Every row comes from one small tree of marks. The marks that hang from a mark follow it in brackets, in alphabetical order. Every link used is in the known rows. Which tree was each row made from?
Known rows:
bako{gipa{keru kita mogup pive resoz}}: [ 0.04 -0.05 -0.06  0.21  0.12  0.31  0.09  0.08  0.49  0.09  0.17 -0.07
 -0.18  0.11 -0.13  0.11 -0.09  0.15 -0.53]
gipa{kita}: [ 0.05  0.24  0.13  0.00  0.00  0.10  0.01  0.00 -0.04  0.04 -0.08  0.07
  0.07  0.04  0.13 -0.27 -0.02 -0.22  0.29]
kizatug{pebas{gipa{keru resoz} lifevi}}: [ 0.07 -0.19  0.24 -0.22 -0.02  0.08  0.13 -0.16 -0.48 -0.04 -0.30  0.08
 -0.53 -0.16 -0.04 -0.15 -0.36 -0.04  0.03]
lorab{gipa{keru kita pive}}: [-0.11 -0.03  0.09 -0.12  0.42  0.16 -0.20  0.06  0.08  0.05  0.34 -0.02
  0.20  0.12 -0.04 -0.08  0.00 -0.16  0.00]
bako{gipa}: [ 0.33  0.03  0.11 -0.32 -0.06  0.29  0.18 -0.15 -0.31  0.10 -0.24  0.01
 -0.23  0.30  0.29  0.02  0.16  0.10  0.49]
kizatug{pebas{gipa{keru kita mogup resoz} lifevi}}: [-0.06 -0.17  0.26 -0.10  0.09  0.06  0.18 -0.11 -0.20  0.01 -0.26  0.06
 -0.38 -0.33 -0.13 -0.10 -0.40  0.01 -0.24]
beza{gipa{kita mogup pive resoz}}: [-0.15  0.14 -0.11  0.19 -0.10 -0.11 -0.07  0.24  0.31  0.12  0.11  0.01
 -0.04 -0.22  0.09  0.08 -0.06  0.04 -0.18]
lorab{gipa}: [ 0.07 -0.01  0.23 -0.39  0.31  0.02  0.11 -0.17 -0.48 -0.12  0.02  0.13
  0.09  0.11  0.26 -0.05  0.19 -0.06  0.61]
resoz{gipa{kita mogup pive}}: [-0.22  0.02  0.03  0.04 -0.02 -0.17 -0.01  0.12 -0.17  0.13 -0.23 -0.06
 -0.02 -0.03  0.28  0.20  0.15 -0.02  0.04]
bako{gipa{kita mogup pive}}: [ 0.04 -0.05  0.14  0.07  0.14  0.23  0.10  0.07  0.21  0.27 -0.13 -0.12
 -0.14  0.10  0.11  0.12  0.15  0.11 -0.02]
gipa{mogup pive}: [-0.03 -0.06  0.11  0.27 -0.06 -0.27 -0.07 -0.18  0.04 -0.02 -0.27 -0.08
 -0.08  0.09 -0.01  0.18  0.35 -0.02  0.24]
kita{gipa{keru mogup resoz}}: [ 0.08 -0.02 -0.24  0.14 -0.08 -0.01  0.17 -0.04  0.15 -0.19  0.17  0.05
  0.16 -0.06 -0.25 -0.15 -0.01  0.17 -0.09]
mogup{gipa{keru kita pive resoz}}: [ 0.09  0.15 -0.05  0.07 -0.11  0.26 -0.14  0.22  0.14  0.09  0.40 -0.02
  0.03  0.14 -0.28  0.13 -0.16 -0.09 -0.39]
kita{gipa{resoz}}: [ 0.14 -0.01 -0.15  0.11 -0.15  0.04  0.19  0.18 -0.24 -0.15  0.09  0.15
 -0.09 -0.02  0.02 -0.39  0.02  0.04  0.32]
pebas{gipa{mogup}}: [ 0.14 -0.24  0.28 -0.30  0.05 -0.05  0.22 -0.18 -0.25  0.04 -0.43  0.02
  0.10 -0.09  0.18  0.04  0.02  0.25  0.42]
resoz{gipa{mogup}}: [-0.03  0.07  0.05 -0.29 -0.14 -0.25  0.17 -0.22 -0.50 -0.09 -0.40  0.02
 -0.01  0.05  0.37  0.28  0.22  0.08  0.41]
lorab{gipa{keru kita pive resoz}}: [-0.13 -0.06  0.01  0.08  0.40  0.15 -0.09  0.17  0.13 -0.09  0.49  0.10
  0.03  0.04 -0.10 -0.13 -0.13 -0.14 -0.26]
lorab{gipa{pive}}: [-0.02 -0.12  0.20 -0.18  0.32 -0.02 -0.06 -0.01 -0.37 -0.02  0.09  0.06
 -0.05  0.16  0.20 -0.03  0.23 -0.10  0.50]
pebas{gipa{kita pive resoz} lifevi}: [-0.10 -0.46  0.15 -0.05  0.09 -0.14 -0.19  0.24 -0.17  0.09 -0.16  0.03
 -0.25 -0.41  0.10 -0.35 -0.32 -0.14 -0.15]
kita{gipa}: [ 0.17  0.02 -0.07 -0.09 -0.14  0.04  0.09  0.08 -0.29  0.01 -0.07  0.03
  0.08  0.05  0.07 -0.32  0.14  0.01  0.57]
pebas{gipa{keru} lifevi}: [ 0.16 -0.36  0.13 -0.62 -0.02 -0.17 -0.23 -0.32 -0.33 -0.01 -0.35 -0.06
  0.07 -0.15  0.06 -0.16 -0.22 -0.06  0.22]

Write each row's tree:
[-0.16  0.06 -0.04  0.36  0.10 -0.02 -0.27 -0.08  0.68  0.10  0.13 -0.20
  0.25  0.04 -0.34  0.11  0.00 -0.11 -0.47]	gipa{keru kita mogup pive}
[-0.03 -0.15 -0.15  0.41 -0.07 -0.11  0.14  0.23  0.06 -0.07  0.06  0.04
 -0.09 -0.11 -0.11 -0.18  0.14  0.12  0.04]	kita{gipa{mogup pive resoz}}
[-0.12 -0.05  0.02 -0.09 -0.13 -0.28  0.00 -0.07 -0.38  0.01 -0.34 -0.06
 -0.13  0.08  0.32  0.30  0.27  0.03  0.27]	resoz{gipa{mogup pive}}
[ 0.08 -0.39  0.17 -0.54  0.05 -0.28 -0.13 -0.43 -0.15 -0.03 -0.41 -0.10
  0.18 -0.29 -0.01  0.02 -0.14  0.08  0.07]	pebas{gipa{keru mogup} lifevi}
[-0.21  0.04 -0.10 -0.02 -0.02 -0.10 -0.13  0.01  0.06  0.09 -0.07 -0.13
  0.10  0.06  0.09  0.26  0.04 -0.03 -0.22]	resoz{gipa{keru kita mogup pive}}
[ 0.21  0.28  0.07 -0.34 -0.10  0.28 -0.08 -0.05 -0.03  0.14  0.18 -0.05
  0.31  0.16 -0.18  0.17 -0.08 -0.07  0.01]	mogup{gipa{keru kita}}
[ 0.17  0.01 -0.27  0.05 -0.16  0.11  0.07  0.08  0.00 -0.17  0.23  0.08
  0.03  0.07 -0.17 -0.33 -0.08  0.05  0.05]	kita{gipa{keru resoz}}
[-0.04  0.23  0.01  0.04  0.10  0.03 -0.04 -0.31  0.54 -0.04  0.02 -0.07
  0.43 -0.02 -0.25  0.06 -0.06 -0.02 -0.29]	gipa{keru kita mogup}
[ 0.04  0.09 -0.15  0.01 -0.29 -0.10 -0.17  0.18 -0.09  0.04  0.08  0.07
 -0.28  0.03  0.20  0.02  0.00 -0.02  0.20]	beza{gipa{pive resoz}}
[-0.01 -0.13 -0.28  0.35 -0.08 -0.04  0.01  0.13  0.27 -0.10  0.22 -0.04
  0.03 -0.01 -0.31 -0.13  0.04  0.12 -0.22]	kita{gipa{keru mogup pive resoz}}
[ 0.07 -0.13 -0.20  0.33 -0.14  0.01  0.04  0.35 -0.14 -0.04  0.15  0.08
 -0.20  0.01 -0.04 -0.37  0.07  0.00  0.18]	kita{gipa{pive resoz}}
[-0.16  0.01  0.20 -0.02  0.47  0.01  0.31 -0.01 -0.03 -0.19  0.19  0.20
  0.14 -0.22  0.08 -0.04  0.01  0.03 -0.01]	lorab{gipa{kita mogup resoz}}
[ 0.07  0.10 -0.13  0.16 -0.09 -0.11  0.13 -0.42  0.28 -0.41  0.08  0.10
  0.02  0.05 -0.28  0.12 -0.05  0.11 -0.33]	gipa{keru mogup resoz}
[-0.01 -0.03 -0.06  0.20 -0.06 -0.17 -0.25 -0.34  0.35 -0.07 -0.04 -0.18
  0.10  0.22 -0.28  0.26  0.20 -0.01 -0.14]	gipa{keru mogup pive}
[-0.10  0.07 -0.13 -0.09 -0.09  0.02 -0.24  0.13 -0.13  0.12  0.01 -0.10
 -0.01  0.18  0.15  0.08 -0.03 -0.16 -0.07]	resoz{gipa{keru kita pive}}
[ 0.14  0.24  0.09 -0.10 -0.11  0.23  0.14  0.16 -0.18  0.02  0.17  0.13
  0.02 -0.01 -0.03  0.03 -0.11 -0.05  0.01]	mogup{gipa{kita resoz}}
[-0.09 -0.02 -0.10 -0.13 -0.14 -0.20 -0.12 -0.17 -0.17 -0.01 -0.18 -0.13
  0.01  0.18  0.12  0.36  0.18  0.03  0.03]	resoz{gipa{keru mogup pive}}
[-0.06  0.25 -0.09 -0.03 -0.11 -0.08  0.09  0.07  0.20  0.02  0.04  0.10
  0.08 -0.27  0.15  0.06 -0.11  0.10 -0.05]	beza{gipa{kita mogup resoz}}
[ 0.09  0.15  0.15 -0.07 -0.08  0.18 -0.13  0.23 -0.14  0.27  0.09 -0.06
  0.09  0.12 -0.04  0.12  0.08 -0.13  0.13]	mogup{gipa{kita pive}}
[-0.23 -0.01  0.01  0.72  0.08 -0.10  0.06  0.22  0.45 -0.07  0.12  0.07
 -0.17 -0.19 -0.14 -0.06 -0.03 -0.05 -0.48]	gipa{kita mogup pive resoz}
[-0.07  0.19 -0.11  0.32  0.07  0.03  0.11 -0.18  0.60 -0.24  0.24  0.08
  0.19 -0.12 -0.35 -0.02 -0.24  0.01 -0.66]	gipa{keru kita mogup resoz}
[-0.12  0.16 -0.23  0.13 -0.11 -0.06 -0.21  0.13  0.53  0.08  0.27 -0.06
  0.09 -0.12 -0.11  0.14 -0.17  0.05 -0.44]	beza{gipa{keru kita mogup pive resoz}}
[ 0.11 -0.08 -0.23  0.09 -0.13  0.06 -0.20  0.14  0.04  0.07  0.16 -0.11
  0.09  0.20 -0.17 -0.24  0.09 -0.03  0.18]	kita{gipa{keru pive}}
[-0.10  0.15 -0.05 -0.24 -0.02 -0.06  0.03 -0.16 -0.06 -0.01 -0.15 -0.06
  0.23  0.01  0.14  0.22 -0.01  0.01 -0.08]	resoz{gipa{keru kita mogup}}
[ 0.10 -0.05  0.03  0.18  0.06  0.37  0.10  0.30  0.08  0.16  0.09  0.04
 -0.41  0.14  0.12 -0.11 -0.05  0.02 -0.14]	bako{gipa{kita pive resoz}}
[-0.13  0.13  0.07 -0.18 -0.02 -0.13  0.15 -0.05 -0.29  0.03 -0.30  0.02
  0.10 -0.07  0.34  0.17  0.10  0.01  0.17]	resoz{gipa{kita mogup}}
